Each row comes from the steps of one walk. Every step used is in the known rows, and no mark comes twice. Write the walk behind each row, first mark first.
Known rows:
p-d-c-n-t-r: [ 3.04  0.75  0.64 -2.68 -5.76  1.80  2.76 -2.18  3.55  1.12  0.41 -3.79
 -5.81 -4.23  1.80 -2.05 -1.25  0.85  2.76  0.99 -5.46 -1.22]
r-p-d-c-n-t: [ 0.66 -0.87  0.45 -2.18 -4.86  4.60  2.37  0.11  2.08  1.07 -1.31 -3.46
 -1.12 -4.07  2.49 -1.71  0.96  1.85  2.39  2.39 -4.29 -2.94]
c-d-p-n: [-0.28  0.05 -0.67  2.53 -2.08  5.14 -2.05 -0.52 -0.21  0.22  3.38  2.72
 -2.18  1.99  2.65  0.18 -2.34  2.82 -0.30  0.25 -5.35 -1.19]
p-d-c-f: [-0.23 -1.40  1.68 -0.48 -4.79  2.95 -0.09  1.35 -0.86 -1.13  0.02 -3.49
  0.53  0.45  2.54 -3.39 -3.56 -0.49  1.12  0.99  2.15 -0.88]
t-r-p-n: [ 3.07 -0.73 -1.71  0.73  0.28  1.83 -0.72  0.85  0.79  0.12 -0.54  1.74
 -3.89  2.97 -2.08 -0.09  2.67  0.38 -1.58  0.78  0.07 -0.86]
n-t-r-p-d-c: [ 3.37 -1.36  0.16 -2.18 -4.50  0.87  0.83 -1.12  4.62  1.44 -2.06 -3.53
 -4.77 -2.80  0.45  0.63  3.28 -0.19  0.47  2.11 -0.37 -2.21]
p-d-t-n-c-f: [ 1.69  0.08  2.29  0.53 -4.80 -0.59  0.67  6.10 -0.03  1.51 -0.27 -2.58
  1.12 -1.51  1.12 -3.88 -2.22 -1.81  3.79  1.74  0.80 -0.12]
r-p-n-c-d: [ 1.77 -1.07  0.52  4.37 -1.65  5.80 -1.08  5.08 -0.12 -0.57  0.33  0.14
 -0.64  1.26  0.52 -2.34  1.08  2.24 -0.39  1.30 -4.54 -1.88]
p-d-c-n: [ 0.66 -0.47  1.80 -1.61 -5.40  4.34  2.09  0.21  0.53 -0.89  0.01 -3.01
 -0.90 -1.12  3.24 -4.26 -2.83  2.01  2.11  0.50 -4.44 -0.64]
r-p-d-t-n: [ 0.17 -0.55  0.14 -2.29 -3.89 -0.10  0.56  2.27  1.30  2.52 -2.70 -0.42
  0.62 -0.49  0.21 -2.11  4.10 -0.22  2.81  2.18 -0.74 -1.13]
d-p-n: [ 0.78  0.02 -0.92  1.32 -0.54  3.12 -1.70 -0.85  0.51  0.32  2.88  2.38
 -1.24  2.84  2.03  1.72 -2.47  1.56 -1.54  0.24 -1.25 -0.87]
r-p-d-c-f: [-0.09 -3.11  1.39  0.22 -3.92  3.63 -0.28  3.36 -1.29 -1.11 -1.94 -2.62
  1.39  0.18  1.68 -2.37 -0.56 -0.43  0.50  2.16  3.63 -2.23]
t-d: [ 0.60 -0.32 -0.13 -1.90  1.94 -4.27 -0.30 -0.09 -0.18  0.76  0.65  0.34
  1.55 -0.36 -0.41  0.74  0.03 -0.97  1.34 -0.12  1.13 -0.56]
d-t-n-c: [ 2.47  0.09  1.12  1.70 -0.97 -3.33  1.48  4.18  3.15  1.92 -0.08 -2.07
  1.02 -2.43  1.07 -1.92  0.31 -1.39  2.93  0.73 -1.44  0.20]
f-c-d-p-n-t: [ 0.70 -0.25 -0.58 -1.73 -3.62  5.11 -2.44 -2.88  1.12  1.11  3.62 -0.87
 -3.15 -1.81  2.15  1.35 -2.01  1.60  2.14  1.79 -6.81 -1.66]
t-n-c: [ 1.62 -1.49  0.97  2.30 -0.16 -3.38  1.61  3.97  0.53  0.06 -0.56 -0.33
  0.66 -1.52  0.42  1.13 -1.35 -1.37  2.81  0.17  0.43  0.56]
f-c: [ 1.18 -1.44  1.11 -3.13 -0.99  0.58 -0.70 -0.35 -0.43 -0.93 -0.31 -2.11
  0.07 -0.92 -0.31 -0.23 -0.97 -0.79  1.57  0.77 -0.34  0.68]
c-d-p-n-t-r: [ 2.15  1.19 -1.86  1.26 -2.50  2.51 -1.29 -2.86  2.79  2.14  3.56  1.90
 -7.11 -1.17  1.13  2.33 -0.77  1.51  0.28  0.71 -6.31 -1.89]
c-n-t-d: [ 0.38  1.22 -0.99 -3.21  0.91 -3.12  1.97 -1.18  0.44  2.57  1.87 -0.39
  0.38 -4.58  0.03  0.70 -0.52 -0.12  3.79  0.69 -3.64 -1.92]
f-c-n-t-d: [ 1.63 -0.20  0.11 -6.23  0.11 -2.70  1.12 -1.49  0.09  1.52  1.47 -2.66
  0.60 -5.57 -0.26  0.28 -1.45 -0.86  5.23  1.49 -3.81 -1.20]
p-n: [ 0.34  1.07 -1.19  0.14 -0.65  3.20 -1.02 -0.64 -0.21 -0.05  1.84  0.35
 -1.01  3.61  0.33 -1.85 -0.65  1.05 -0.80 -0.24 -1.78 -0.26]
n-t-d: [ 0.43  0.99 -0.96 -3.09  1.47 -4.75 -0.04 -2.16  1.64  2.61  1.32 -0.90
  0.65 -2.99 -0.44  2.26  1.23 -1.25  2.20  0.64 -0.05 -1.58]
r-p-d-t: [ 1.19  0.48  0.90 -2.38 -4.08  3.22 -0.77  1.76  1.89  1.82 -2.14 -1.58
  0.30 -0.02  0.14 -3.21  4.22  1.12 -0.13  2.18 -1.33 -1.28]
c-n-t-d-p: [ 1.07  0.21 -0.60 -2.27  1.15 -3.22  1.09 -1.17  1.28  2.98  3.00  1.77
  0.15 -5.30  1.78  4.25 -2.40  0.36  3.05  1.10 -3.06 -2.55]
n-c-d: [ 1.49 -0.43  2.04  3.64 -1.80  2.00  0.00  3.83  0.24 -0.60  0.60 -1.02
 -0.63 -2.09  1.14 -1.40 -1.21  1.16  0.84  0.25 -4.32 -0.38]
p-n-t-d-c: [ 1.28  0.53 -1.71 -2.17 -0.28 -1.35 -0.12 -3.07  3.67  1.97  3.14 -3.63
 -0.06  0.08  2.44 -0.88 -0.50  0.01  1.40  0.34 -1.81 -2.15]
n-t-r: [ 2.45  1.13 -1.17 -1.18 -0.35 -2.71  0.66 -2.50  3.04  2.05  0.37 -0.93
 -5.01 -3.24 -1.53  2.26  1.64 -1.25  0.57  0.58 -0.88 -0.45]

Which walk is each row?
[ 4.73 -1.85  0.17  4.11  0.25  1.96 -0.83  6.50 -0.82 -0.80 -0.09  0.52
 -2.35  1.74 -1.84 -0.90 -0.72 -1.02 -1.11  1.64  3.15 -1.17] | t-r-p-n-c-f
[ 0.86  0.26 -2.55 -2.31  1.52 -0.89 -1.05 -0.93  1.15  2.78  1.03  0.23
  0.55  0.28 -0.80  1.52  3.55  0.06  0.82  1.71 -0.09 -3.21] | r-p-n-t-d
[ 2.41  2.01  0.94  3.25 -3.26  5.22 -1.09  3.02  2.62  1.10  2.70 -2.51
 -1.14  0.72  2.00 -6.23  0.06  2.37  0.32  0.73 -7.86 -0.69] | p-n-c-d-t
[ 1.50 -1.15 -1.97 -1.74  0.67 -0.66 -0.18 -1.29  3.41  2.00  1.18 -2.76
  0.88 -0.14  1.61 -0.04  2.55  0.06  0.88  1.67 -0.23 -3.38] | r-p-n-t-d-c
[ 1.04  0.11  0.17 -4.27 -1.89  1.64  1.41 -1.57  0.22  0.72  0.88 -3.03
 -1.15 -5.37  0.12 -0.32 -1.37  0.09  4.03  1.64 -4.98 -0.72] | f-c-n-t
[ 0.80  1.88 -2.35 -2.78  0.70 -1.60 -0.86 -2.70  1.43  2.62  3.15 -0.69
 -0.37  0.50  0.02  0.49  0.63 -0.06  1.26  0.42 -1.63 -1.70] | p-n-t-d
[ 1.73  0.61  0.79  3.89 -2.44  5.23 -1.05  3.24  0.07 -0.69  2.26 -0.75
 -1.61  1.56  1.40 -3.11 -1.75  2.19  0.39  0.09 -5.86 -0.49] | p-n-c-d
[ 3.51  1.32  0.01 -0.75 -0.61 -2.02  0.21 -0.25  3.93  1.92 -0.02 -1.12
 -3.55 -1.18 -0.86 -2.17  2.32 -0.72 -0.01  0.29 -1.79  0.44] | d-t-r
[ 2.63 -3.14  1.22  0.08 -3.74  1.62  0.06  2.83  0.11 -0.98 -2.45 -2.12
 -2.54 -0.13  0.05 -1.69 -0.44 -1.40  0.40  1.99  4.01 -1.58] | t-r-p-d-c-f
[ 3.22 -1.80 -0.84  0.03 -0.66  0.04  3.23  0.02  3.76  1.20 -1.29 -2.18
 -3.83 -5.49  0.58  0.11  1.76 -0.06  1.86  1.81 -3.04 -2.58] | d-c-n-t-r-p
[-0.19  1.61 -0.85 -1.16 -0.81  1.12  2.29 -1.03  0.52  1.73  1.15 -0.85
 -1.17 -4.51  0.49 -0.09 -0.56  1.00  2.34  0.88 -4.65 -1.51] | c-n-t
[ 2.66  2.14 -2.42 -0.74 -1.09  0.58 -0.26 -3.07  2.86  1.93  2.05 -0.49
 -5.79  0.46 -1.10  0.41  0.99 -0.09 -0.16  0.36 -2.58 -0.80] | p-n-t-r
[ 0.83 -2.21  1.42 -1.06 -4.53  5.02  1.94  2.15  0.36 -0.83 -1.88 -2.03
  0.00 -1.41  2.32 -3.22 -0.30  2.01  1.63  1.75 -3.02 -2.01] | r-p-d-c-n
[ 2.72  0.56 -0.30 -2.81 -3.99  2.30  1.83  0.07  1.19  1.88 -1.84 -0.14
 -5.18 -3.97 -1.54  0.47  2.35  0.94  2.15  2.21 -3.88 -2.01] | c-n-t-r-p-d
[ 1.59 -0.15 -1.12 -0.82  1.39 -1.05 -2.00 -0.67  0.45  1.05  3.55  2.83
  0.46  2.49  1.57  2.42 -2.49  0.64 -0.15  0.04  0.07 -1.33] | t-d-p-n
[ 2.72  0.36  0.68  3.77 -2.41  5.90 -1.21  5.09  2.38  1.26  0.77 -1.68
 -0.26  0.31  1.24 -5.17  2.90  2.51 -0.29  1.96 -6.33 -1.93] | r-p-n-c-d-t
[-0.20  0.56 -0.54 -0.76 -0.70 -3.23  1.27  0.64  2.05  2.54 -0.10 -0.65
  0.77 -1.20  0.56 -2.05  1.54 -1.14  3.15  0.55 -1.42  0.14] | d-t-n
[ 0.75 -1.94  0.92  3.44  0.12 -3.09  1.28  6.26 -2.10 -0.20 -0.07 -0.12
  1.76 -1.57  0.03  0.29 -3.85 -2.60  3.50  0.80  3.48 -0.08] | t-n-c-f
[ 2.98 -0.03 -0.39 -0.57 -1.61 -0.84  3.33 -1.89  3.99  1.04  0.66 -3.17
 -4.82 -5.14  1.56 -0.83 -0.97 -0.02  2.59  0.63 -4.57 -1.40] | d-c-n-t-r
[ 1.20 -0.12 -0.89 -2.26  1.53 -4.81 -0.73 -2.08  2.48  3.15  2.35  1.15
  0.37 -3.58  1.30  5.77 -0.61 -0.70  1.42  0.97  0.41 -2.12] | n-t-d-p
[ 0.76 -2.38  1.71 -0.90 -2.50  2.39 -1.76 -0.22 -0.31 -0.76  1.42  0.22
 -1.18 -2.51  1.92  1.77 -2.88  0.70  2.03  1.23 -3.93 -0.39] | f-c-d-p
[-0.44  1.26 -1.60  1.35 -2.63  4.62 -1.74 -2.56  1.55  2.07  3.91  1.43
 -3.31 -0.85  2.61  1.60 -1.13  2.63  0.43  1.08 -6.55 -2.31] | c-d-p-n-t
[ 2.71  0.81 -1.17  1.42 -2.04  3.81 -1.26  1.16  2.64  1.89  0.56  0.38
 -4.46  1.14 -0.95 -4.61  4.50  1.76 -0.18  1.46 -6.00 -1.62] | c-d-t-r-p-n
[ 4.17 -0.71  0.60  1.50  1.20 -1.17 -1.63  2.78  1.54  0.71  3.63  1.50
  0.63  1.56  2.10  2.56 -3.58  0.54 -0.37  0.26 -0.17 -1.05] | t-d-p-n-c
[ 0.06 -1.54  1.34 -1.88 -2.67  2.43 -1.09 -0.22 -1.12 -1.13  0.23 -1.86
 -0.81 -1.82  0.12 -1.83 -0.93  0.22  2.56  0.88 -4.40  0.13] | f-c-d
[-0.57 -1.03  0.60  2.06 -1.35  1.90 -1.05  0.08  0.03  0.29  1.59  2.50
 -1.18 -1.61  2.25  2.04 -1.66  1.69  0.37  0.40 -3.64 -1.10] | c-d-p
[-1.40  0.40 -0.34  0.59 -2.24 -1.36  0.93  0.87  1.32  2.36  0.43 -0.33
 -0.16 -2.20  1.19 -3.54  1.59 -0.21  4.31  0.51 -5.59 -0.51] | c-d-t-n
[ 2.79 -1.71 -0.42  0.54  1.03 -1.49  0.26  1.60  1.07  0.17 -2.42  1.41
 -2.88 -0.61 -2.48  1.76  3.20 -0.80 -0.62  0.90  1.79 -0.65] | t-r-p
[ 3.36  1.19 -2.05 -0.07 -0.90  0.60 -1.02 -3.03  3.62  2.38  2.78  1.64
 -6.18 -0.15  0.51  4.08 -0.62  0.48 -0.82  0.69 -2.08 -1.26] | d-p-n-t-r
[ 2.24  0.95  2.16  2.92 -2.55  1.97 -0.07  3.91  2.96  1.16  1.08 -2.79
 -0.25 -2.88  1.72 -4.32  0.76  1.21  1.15  0.88 -6.26 -0.50] | n-c-d-t
[ 3.62 -0.42 -0.33 -0.23  0.18 -1.37  0.02  1.69  3.59  2.01 -1.94 -0.34
 -2.61 -1.58 -1.68 -1.36  5.11 -0.66 -0.69  1.68 -0.10 -0.92] | d-t-r-p
[ 3.17 -1.25  0.67  2.63  1.29 -0.83 -2.10  4.94 -1.19  0.23  3.91  1.49
  1.89  1.49  1.73  1.76 -5.95 -0.61  0.29  0.89  2.99 -1.59] | t-d-p-n-c-f
[ 1.20 -1.07  1.23 -3.19 -1.37  2.18  1.13  0.41 -1.46 -1.23  0.20 -1.70
 -0.02 -2.52  0.12 -1.97 -2.65  0.21  3.14  0.89 -3.77  0.42] | f-c-n
[ 3.91  0.64 -1.56  0.10 -0.47  1.67 -0.86  1.06  3.37  1.94 -0.18 -0.01
 -3.63  2.13 -1.36 -3.26  4.55  0.51 -1.29  1.44 -1.59 -1.15] | d-t-r-p-n
[ 0.22 -1.19 -0.46 -1.37  0.66 -4.37  0.44 -0.51  1.07  1.49  1.86 -3.85
  2.19 -3.60  1.79  0.01 -2.14 -2.47  2.79  1.27  2.87 -2.41] | n-t-d-c-f
[ 3.87 -1.90 -0.14 -3.89 -0.81  0.14  1.68  0.06  1.28  0.90 -1.60 -1.55
 -4.17 -5.88 -2.27  1.38  1.70 -0.74  3.32  2.66 -3.27 -1.40] | f-c-n-t-r-p
[ 0.28  0.58 -2.58 -0.35 -0.38  3.46 -0.76 -0.74  1.30  1.91  0.44 -0.18
 -1.11  0.54 -0.51  0.69  3.31  1.11 -0.40  1.78 -1.36 -2.60] | r-p-n-t
